Each row comes from the steps of one walk. Every step used is in the known rows, and no mark comes twice. Write the walk behind each row, first mark first.
In the rows, 128 means zero.
Known rows
nuze > tuzo > velov: [120 140 136 128 108 108 136 156 112  93 138 131 131 116  52 122 123 103
 149 144 170 108 133 105]
dumitaf > nepibun > sufet > rupim > nuze: [183  82 136  79 103 127 131 164 100 117 134  93  94  89  85 100 155 105
 110 153 176 111 130 170]
rupim > sufet > nepibun > tanet: [ 90 137 141 116 107 115 132 187 127  61 100  67 106 159 105 153 150 105
 130  86 165 130 152 135]
nuze > tuzo: [114 156 156 120 111 106 123 155 131 103 141 127 133 120  68 109 147 118
 129 132 168 105 145 103]
nuze > tuzo > velov > nepibun > sufet > rupim: [127 100 158 103 114 120 118 156 126  80 140 108  81  78  39 116 129  73
 155 112 214  95  92 141]
velov > nepibun > sufet > rupim > nuze > tuzo: [147 119 160  78 119 109 119 151 126  97 164  99  72  75  74  96 163 104
 133 115 230  80 108 157]
nuze > tuzo > velov > rupim > sufet: [103 154 133 170 126 103 147 163 115  98 161 103 113 100  52 127 103 103
 160 123 196 100 145 120]
rupim > velov > tuzo: [126 136 134 121 108  96 136 146 135  97 126  85  96 100 112 136 127 117
 140 137 167 116 159 103]
tuzo > velov > rupim > sufet: [119 131 122 159 128 116 144 168 115  99 144  85 106 113  85 149  99 108
 151 122 176 119 145 123]
tuzo > nuze: [159 128 120  93 127 117 146 167 119  90 133 117 120 124  96 141 156 127
 129 154 160 124 130 117]
velov > rupim > nuze > tuzo: [135 159 146 120 120  90 134 142 119 113 178 118  98  84  78 102 155 139
 141 136 206  78 156 118]
nepibun > velov: [146 117 147  90 130 124 108 160 149  64 123 113 127 121  99 139 134 126
 142 122 154 122 129 112]
nepibun > velov > rupim: [140 121 155 106 135 117 103 148 154  66 144 109 106  92  93 137 130 131
 155 111 177 106 138 110]
tanet > nepibun > sufet: [128 138 167  95 104 133 115 148 142  66 104 110 119 136  69  93 141  96
 126  93 158 119 176 134]
sufet > rupim > nuze > tuzo > velov > nepibun: [137 107 127  89  97  90 139 150  96 103 169 106  52  73  73 124 139  92
 138 153 220  91  91 130]
tanet > nepibun > velov > tuzo: [113 145 161  90  79 103 117 136 160  35 131 111  96 105  86 114 141 104
 153 103 162 120 163 107]
rupim > nuze > tuzo > velov > nepibun: [137 135 127 101  99  87 135 138 115  78 160 126  72 104  75 134 138 109
 146 145 208  94 113 123]
sufet > nepibun > velov > rupim > nuze: [143 117 140  87 123 103 109 138 131  46 152  91  60  92 105 142 164 140
 151 121 208 102 119 128]
nuze > tuzo > velov > rupim: [114 141 144 147 114 101 131 144 121  97 156 126 108  89  46 120 119 107
 160 133 190  94 143 104]
velov > tuzo: [111 150 147 126  90 103 121 149 144  87 138 100 116 117 105 125 159 124
 138 127 158 123 153 106]
dumitaf > nepibun: [141 115 137 115  88 109 115 156 128 107 119 112 111 131  83 124 143 109
 107 147 138 125 141 116]
sufet > nepibun: [105 127 142 105  97 109 105 153 126  76 111  91  94 140  94 138 167 115
 120 124 162 130 121 109]
nuze > tuzo > velov > rupim > sufet > nepibun > tanet: [ 79 144 145 151 108  96 149 173 114  54 134  87  91 114  51 143 122  90
 170  87 207  99 150 130]
dumitaf > nepibun > sufet > rupim: [157  83 154  96 102 135 115 167 118 112 118  92 108  97  67 104 141  89
 112 134 159 117 126 152]

Which walk is each row?
[150 113 146  84  98 116 155 152  85  91 145 115  90  78  32  74 127  74
 146 132 203  93 147 154] -> tanet > nepibun > sufet > rupim > nuze > tuzo > velov
[167 121 138  90 138 110 120 146 136  73 162 105  93  86 111 132 144 147
 150 128 194  98 140 128] -> nepibun > velov > rupim > nuze
[130 102 138  76  93  92 151 163 102  87 151 109  60  80  77 130 138  88
 150 123 215  89 116 137] -> sufet > rupim > nuze > tuzo > velov > nepibun > tanet
[108 135 145 121  99  95 119 142 136  73 143 129  86 112  56 137 129  94
 150 127 191 105 109 108] -> nuze > tuzo > velov > nepibun
[142 146 125 107 105 103 151 157 131  76 149 109 112 105 103 139 170 131
 145 151 172 121 139 114] -> velov > tuzo > nuze
[113 144 155 113 122 113 124 156 155  53 139  86  88 107  81 118 108 102
 147  83 178 111 166 124] -> tanet > nepibun > velov > rupim > sufet
[139 118 144 130 121 114 118 164 146  73 147  89 100 100  84 142 110 115
 138 117 173 114 137 137] -> dumitaf > nepibun > velov > rupim > sufet
[163 124 149 101 108  90 126 137 131  79 179 129  87  69  64 110 139 131
 146 145 202  78 138 132] -> dumitaf > nepibun > velov > rupim > nuze > tuzo
[156 102 113  87 117  98 173 164 102 109 145  75  68  60 107 138 136 103
 142 169 192 111 124 122] -> sufet > rupim > velov > tuzo > nuze
[143 132 163  75 100 114 141 150 104 102 148 109  93  81  49  57 153  90
 126 118 204  86 160 153] -> tanet > nepibun > sufet > rupim > nuze > tuzo
[ 92 142 131 128 111 113 120 176 122  76 115  65 101 151 102 146 150 110
 118 114 169 138 126 126] -> rupim > sufet > nepibun
[102 122 154  95  95 114 116 168 132  59  94  94 102 146  98 144 166 110
 132  96 158 124 147 116] -> sufet > nepibun > tanet
[125 129 163  92 108 109 108 135 158  49 134 114  82  94  75 112 126 107
 148  93 174 103 162 107] -> tanet > nepibun > velov > rupim
[129 127 157  76 102 116 111 148 151  45 113 118 105 125  82 117 127 101
 135 105 152 123 155 108] -> tanet > nepibun > velov
[157 107 139  73 109 110 170 155 111  74 128  81  62  62  75 101 130  75
 146 129 197 104 157 146] -> tanet > nepibun > sufet > rupim > velov > tuzo > nuze
[130 140 153  97 121  90 115 136 129  48 169 108  70  78  72 123 166 134
 160 120 228  82 120 123] -> sufet > nepibun > velov > rupim > nuze > tuzo
[ 95 126 122 156 115 108 133 163 113  69 133  69  71 120  79 159 123 100
 150 116 191 123 125 125] -> tuzo > velov > rupim > sufet > nepibun
[133 110 149 100  83 114 125 169 133  89 102 115 120 138  89 134 142 106
 118 119 133 122 167 124] -> dumitaf > nepibun > tanet
[158 118 116 120 116 107 142 143 100 101 156 107  84  93  95 136 132 130
 149 151 186 105 146 127] -> tuzo > velov > rupim > nuze
[120 107 142  95  94 109 123 157 141  54 107 115  86 132  94 165 128  91
 151  97 166 118 133 119] -> tuzo > velov > nepibun > tanet
[123 112 130 110 102 108 113 148 134  71 124 110  78 126  88 159 129  98
 140 126 171 122 107 112] -> tuzo > velov > nepibun
[141 157 140 104 113 101 137 154 111 112 158 123 120 110  86 103 160 134
 128 149 183  98 147 121] -> rupim > nuze > tuzo
[143  92 130  92 128 114 135 165 104 136 116  71  81  86 103 129 113  96
 117 148 167 114 127 114] -> sufet > rupim > velov
[ 81 148 136 166 113  96 137 160 110  70 152  85  81 105  45 138 124  96
 158 117 211 104 126 123] -> nuze > tuzo > velov > rupim > sufet > nepibun
[164 105 136  97 124 124 151 163  82 106 153 109 110  75  53  98 133  98
 152 149 208  93 122 159] -> nepibun > sufet > rupim > nuze > tuzo > velov
[129 134 143 128 147 121 120 170 151  69 151  85 113 104  99 143 114 126
 154 101 182 113 142 129] -> nepibun > velov > rupim > sufet
[132 130 138  91  94  88 145 153 120  65 145 128  82 113  78 140 140 106
 158 115 206  90 137 131] -> rupim > nuze > tuzo > velov > nepibun > tanet
[ 96 143 143 121 107 105 121 164 151  25 136  66  95 121 106 154 152 117
 156 104 186 131 120 126] -> rupim > sufet > nepibun > velov > tuzo
[146 140 121 112 108  99 151 151  91 100 154 131 116 108  68 119 134 118
 145 164 186 103 137 122] -> rupim > nuze > tuzo > velov
[126 137 124 103 119 101 152 173 139  12 151  75  88 112 103 168 162 124
 164 126 198 133 107 139] -> rupim > sufet > nepibun > velov > tuzo > nuze
[125  83 148  70 113 102 129 168 131  96 105  69  46  88 113 149 119  81
 126 100 188 103 128 123] -> sufet > rupim > velov > nepibun > tanet
[145 101 155  94 128 144 116 170 120 110 119  87 119 101  82 109 146 100
 125 116 169 115 130 143] -> nepibun > sufet > rupim
[149 110 121  97 107 103 157 161  73 125 162 110  96  77  66 108 133 100
 138 172 196  99 114 129] -> sufet > rupim > nuze > tuzo > velov
